Known rows, with every step that occurs
U -> N -> A -> X: [ 0.09  0.04  0.13 -0.09  0.06 -0.12 -0.03 -0.22 -0.20 -0.40 -0.19 -0.13
 -0.03  0.09  0.21 -0.05 -0.11  0.03  0.12]
B -> K -> A -> X -> G: [-0.07 -0.54 -0.53  0.07 -0.37 -0.12  0.47  0.00 -0.01 -0.11 -0.01  0.01
  0.00  0.30 -0.34 -0.39  0.29  0.34 -0.16]
A -> X -> U -> K: [-0.01 -0.16  0.12  0.10  0.04  0.15 -0.09  0.28 -0.22  0.18 -0.01 -0.13
  0.08 -0.24 -0.18 -0.25 -0.09 -0.11 -0.08]
B -> K: [-0.17  0.06 -0.34  0.29 -0.12 -0.24  0.22 -0.59 -0.08  0.27  0.23  0.05
  0.06  0.18  0.48  0.04  0.57  0.06 -0.39]
X -> A -> K -> U: [-0.01  0.03  0.24 -0.03  0.01 -0.17  0.01  0.35  0.32  0.20  0.02  0.15
  0.00  0.01  0.01  0.07 -0.10 -0.12  0.06]
B -> K -> U -> N -> A: [ 0.16  0.53 -0.29  0.06  0.00  0.02 -0.07 -0.54  0.07 -0.03 -0.06  0.12
 -0.15  0.33  0.68 -0.07  0.28  0.14  0.06]
X -> U -> K: [-0.10 -0.03  0.01  0.21  0.10  0.08 -0.12 -0.04 -0.17  0.31  0.17  0.04
  0.07 -0.23  0.07  0.03  0.09 -0.07 -0.06]
G -> X -> U -> K -> A: [-0.13  0.06 -0.46  0.04  0.10  0.34 -0.15  0.03  0.08  0.15  0.11  0.10
  0.03 -0.23 -0.63  0.10 -0.28  0.16 -0.11]
U -> N: [-0.04  0.10 -0.18  0.19  0.10 -0.14 -0.12 -0.58 -0.14  0.05  0.16  0.06
  0.01  0.10  0.45  0.48  0.26 -0.07  0.12]
N -> U -> K -> A: [ 0.13  0.07  0.17  0.03 -0.11 -0.03  0.06 -0.27  0.07 -0.08  0.10  0.36
 -0.09 -0.01  0.03 -0.43  0.05  0.24  0.13]
X -> U -> N -> A -> K: [-0.06  0.28  0.42 -0.06  0.28  0.15 -0.16 -0.02  0.05 -0.28 -0.10  0.08
 -0.06 -0.19  0.26  0.34 -0.44  0.00  0.15]
N -> A -> X -> U: [-0.06 -0.07  0.22 -0.14  0.03  0.07  0.19  0.23 -0.27 -0.22 -0.12 -0.35
  0.12 -0.17 -0.15 -0.07 -0.02 -0.21 -0.21]
B -> K -> U: [ 0.03  0.33 -0.45  0.22 -0.15 -0.11  0.10 -0.35  0.07  0.42  0.18  0.03
 -0.02  0.25  0.47 -0.06  0.61  0.03 -0.30]
K -> A -> X -> U -> N: [ 0.09  0.10 -0.18 -0.06  0.02  0.51  0.01  0.02 -0.05 -0.18 -0.02 -0.04
  0.03  0.00 -0.35  0.28  0.03 -0.20  0.20]
A -> K -> U -> X: [ 0.12  0.17  0.31 -0.09 -0.05 -0.02 -0.17  0.46  0.23  0.16 -0.07 -0.10
 -0.06  0.02  0.09 -0.08 -0.16  0.02  0.03]
U -> K -> A -> X -> G: [ 0.04 -0.58 -0.24  0.03 -0.22 -0.17  0.13  0.38 -0.05 -0.07 -0.07  0.11
 -0.05  0.08 -0.60 -0.58 -0.15  0.48  0.17]
N -> U: [-0.02 -0.08  0.21  0.02 -0.04 -0.25  0.17 -0.47 -0.17 -0.07  0.15  0.02
  0.04 -0.01  0.43  0.07  0.31 -0.16 -0.17]
B -> K -> U -> N -> A -> X: [ 0.25  0.41 -0.20 -0.06 -0.06  0.09 -0.03 -0.22  0.02 -0.16 -0.24 -0.04
 -0.14  0.32  0.42 -0.34  0.11  0.10  0.04]
U -> N -> A -> X -> G: [ 0.01 -0.57 -0.02 -0.15 -0.01 -0.28  0.08 -0.01 -0.28 -0.53 -0.26 -0.13
 -0.05  0.13  0.02 -0.07 -0.18  0.17  0.26]
K -> A: [-0.06  0.15 -0.29  0.13 -0.14 -0.10  0.20 -0.24  0.05  0.09  0.23  0.09
  0.05  0.14 -0.14  0.18  0.37  0.13 -0.11]
U -> K -> A -> X: [ 0.11  0.05 -0.07  0.09 -0.17 -0.01  0.02  0.18  0.02  0.05  0.00  0.12
 -0.03  0.04 -0.41 -0.54 -0.07  0.32  0.03]
X -> U -> N: [-0.08  0.08 -0.14  0.13  0.20  0.23 -0.13 -0.37 -0.19  0.06  0.15 -0.03
  0.07 -0.08  0.29  0.66  0.22 -0.33  0.11]
K -> U: [ 0.07  0.26 -0.25  0.13 -0.06 -0.17  0.00 -0.09 -0.01  0.36  0.18 -0.08
  0.02  0.12  0.23  0.20  0.40 -0.07 -0.14]

Rows
[ 0.06 -0.08  0.31  0.10  0.01 -0.24 -0.04 -0.37 -0.13  0.02  0.09  0.21
 -0.04 -0.09  0.42 -0.36  0.05  0.08  0.00] : N -> U -> K
[ 0.05 -0.44  0.16 -0.14 -0.11 -0.19 -0.05  0.67  0.14  0.03 -0.15 -0.10
 -0.08  0.06 -0.10 -0.12 -0.25  0.18  0.16] : A -> K -> U -> X -> G
[ 0.05 -0.30  0.09 -0.18 -0.09  0.02 -0.01  0.26  0.04  0.09 -0.08 -0.15
  0.06  0.16 -0.09 -0.01  0.30 -0.44  0.22] : K -> U -> X -> A
[ 0.05  0.18 -0.39  0.04 -0.07  0.58  0.11 -0.24  0.01 -0.11 -0.02  0.05
 -0.01  0.13 -0.12  0.08  0.24 -0.09  0.03] : B -> K -> A -> X -> U -> N
[-0.02  0.15 -0.14  0.15 -0.01  0.29 -0.03  0.06  0.02  0.21  0.18  0.19
  0.02 -0.13 -0.32 -0.05  0.09  0.10  0.04] : X -> U -> K -> A
[ 0.02 -0.06  0.33 -0.05  0.07  0.10 -0.04  0.35 -0.23 -0.12 -0.18 -0.16
  0.03 -0.25 -0.18 -0.48 -0.28  0.02 -0.06] : N -> A -> X -> U -> K
[-0.31 -0.41 -0.32 -0.03  0.09 -0.24  0.09 -0.23 -0.02  0.02  0.08 -0.05
  0.14 -0.04 -0.25  0.39  0.01 -0.22 -0.17] : G -> X -> A
[-0.09 -0.17  0.01  0.02  0.00  0.13  0.14  0.17 -0.27  0.07  0.04 -0.33
  0.16 -0.16 -0.16  0.16  0.17 -0.33 -0.25] : A -> X -> U
[-0.12 -0.03 -0.09 -0.15  0.12 -0.12 -0.08  0.32  0.38  0.14 -0.04  0.08
 -0.01 -0.08 -0.30  0.21 -0.43 -0.06 -0.08] : G -> X -> A -> K -> U
[-0.01 -0.01 -0.15 -0.05 -0.11  0.34  0.22  0.26 -0.06 -0.03  0.06 -0.17
  0.12 -0.07 -0.56  0.07  0.14 -0.16 -0.16] : K -> A -> X -> U
[-0.16  0.20  0.11 -0.17  0.40  0.20 -0.27 -0.06  0.11 -0.32 -0.15  0.01
 -0.06 -0.29 -0.03  0.49 -0.80  0.06  0.01] : G -> X -> U -> N -> A -> K
[ 0.03 -0.32  0.42 -0.15 -0.09 -0.09  0.08 -0.22 -0.19 -0.23 -0.03 -0.15
  0.04  0.02  0.31 -0.11  0.21 -0.25  0.01] : N -> U -> X
[ 0.06  0.38  0.10  0.09  0.01 -0.20 -0.08  0.22  0.25  0.30  0.10  0.07
 -0.06  0.00  0.21  0.08 -0.08  0.13 -0.14] : A -> K -> U
[ 0.03  0.02 -0.18  0.01 -0.21 -0.02  0.23  0.08 -0.01 -0.05  0.06 -0.07
  0.06  0.11 -0.41 -0.11  0.20  0.10 -0.15] : K -> A -> X
[ 0.19  0.47 -0.09 -0.03  0.10 -0.06 -0.18 -0.28  0.00 -0.10 -0.07  0.02
 -0.11  0.18  0.44  0.18  0.09  0.02  0.24] : K -> U -> N -> A
[-0.20 -0.10 -0.32  0.11  0.22  0.12 -0.23 -0.07 -0.11  0.25  0.11 -0.04
  0.07 -0.32 -0.24  0.17 -0.26  0.00 -0.20] : G -> X -> U -> K
[-0.02  0.08 -0.14 -0.15  0.25  0.05 -0.32  0.06  0.39  0.00 -0.12  0.21
 -0.10  0.00 -0.10  0.44 -0.55 -0.09  0.25] : G -> X -> A -> K -> U -> N
[ 0.02  0.16 -0.18  0.21 -0.10 -0.07 -0.02 -0.14  0.08  0.19  0.18  0.28
 -0.03  0.04 -0.15 -0.25  0.12  0.36  0.05] : U -> K -> A
[ 0.01 -0.04 -0.05  0.00  0.12  0.30 -0.09 -0.07 -0.25 -0.07 -0.03 -0.19
  0.07 -0.10  0.01  0.39  0.04 -0.36  0.09] : A -> X -> U -> N
[ 0.14  0.21  0.52 -0.23 -0.03 -0.09 -0.12  0.51  0.22 -0.13 -0.24 -0.12
 -0.11  0.03  0.10 -0.31 -0.34  0.15  0.06] : N -> A -> K -> U -> X
[ 0.09  0.45  0.31 -0.06  0.03 -0.26 -0.03  0.27  0.24  0.01 -0.06  0.02
 -0.11  0.00  0.22 -0.15 -0.25  0.27 -0.10] : N -> A -> K -> U
[-0.15 -0.47  0.55 -0.13 -0.01 -0.15  0.02  0.33  0.15 -0.11 -0.11  0.00
  0.07 -0.04 -0.09 -0.04 -0.19 -0.18  0.14] : U -> X -> A -> K
[-0.04 -0.55  0.91 -0.31 -0.01 -0.10  0.10  0.19  0.13 -0.37 -0.18  0.08
  0.01 -0.09  0.08 -0.22 -0.25 -0.29  0.20] : N -> U -> X -> A -> K
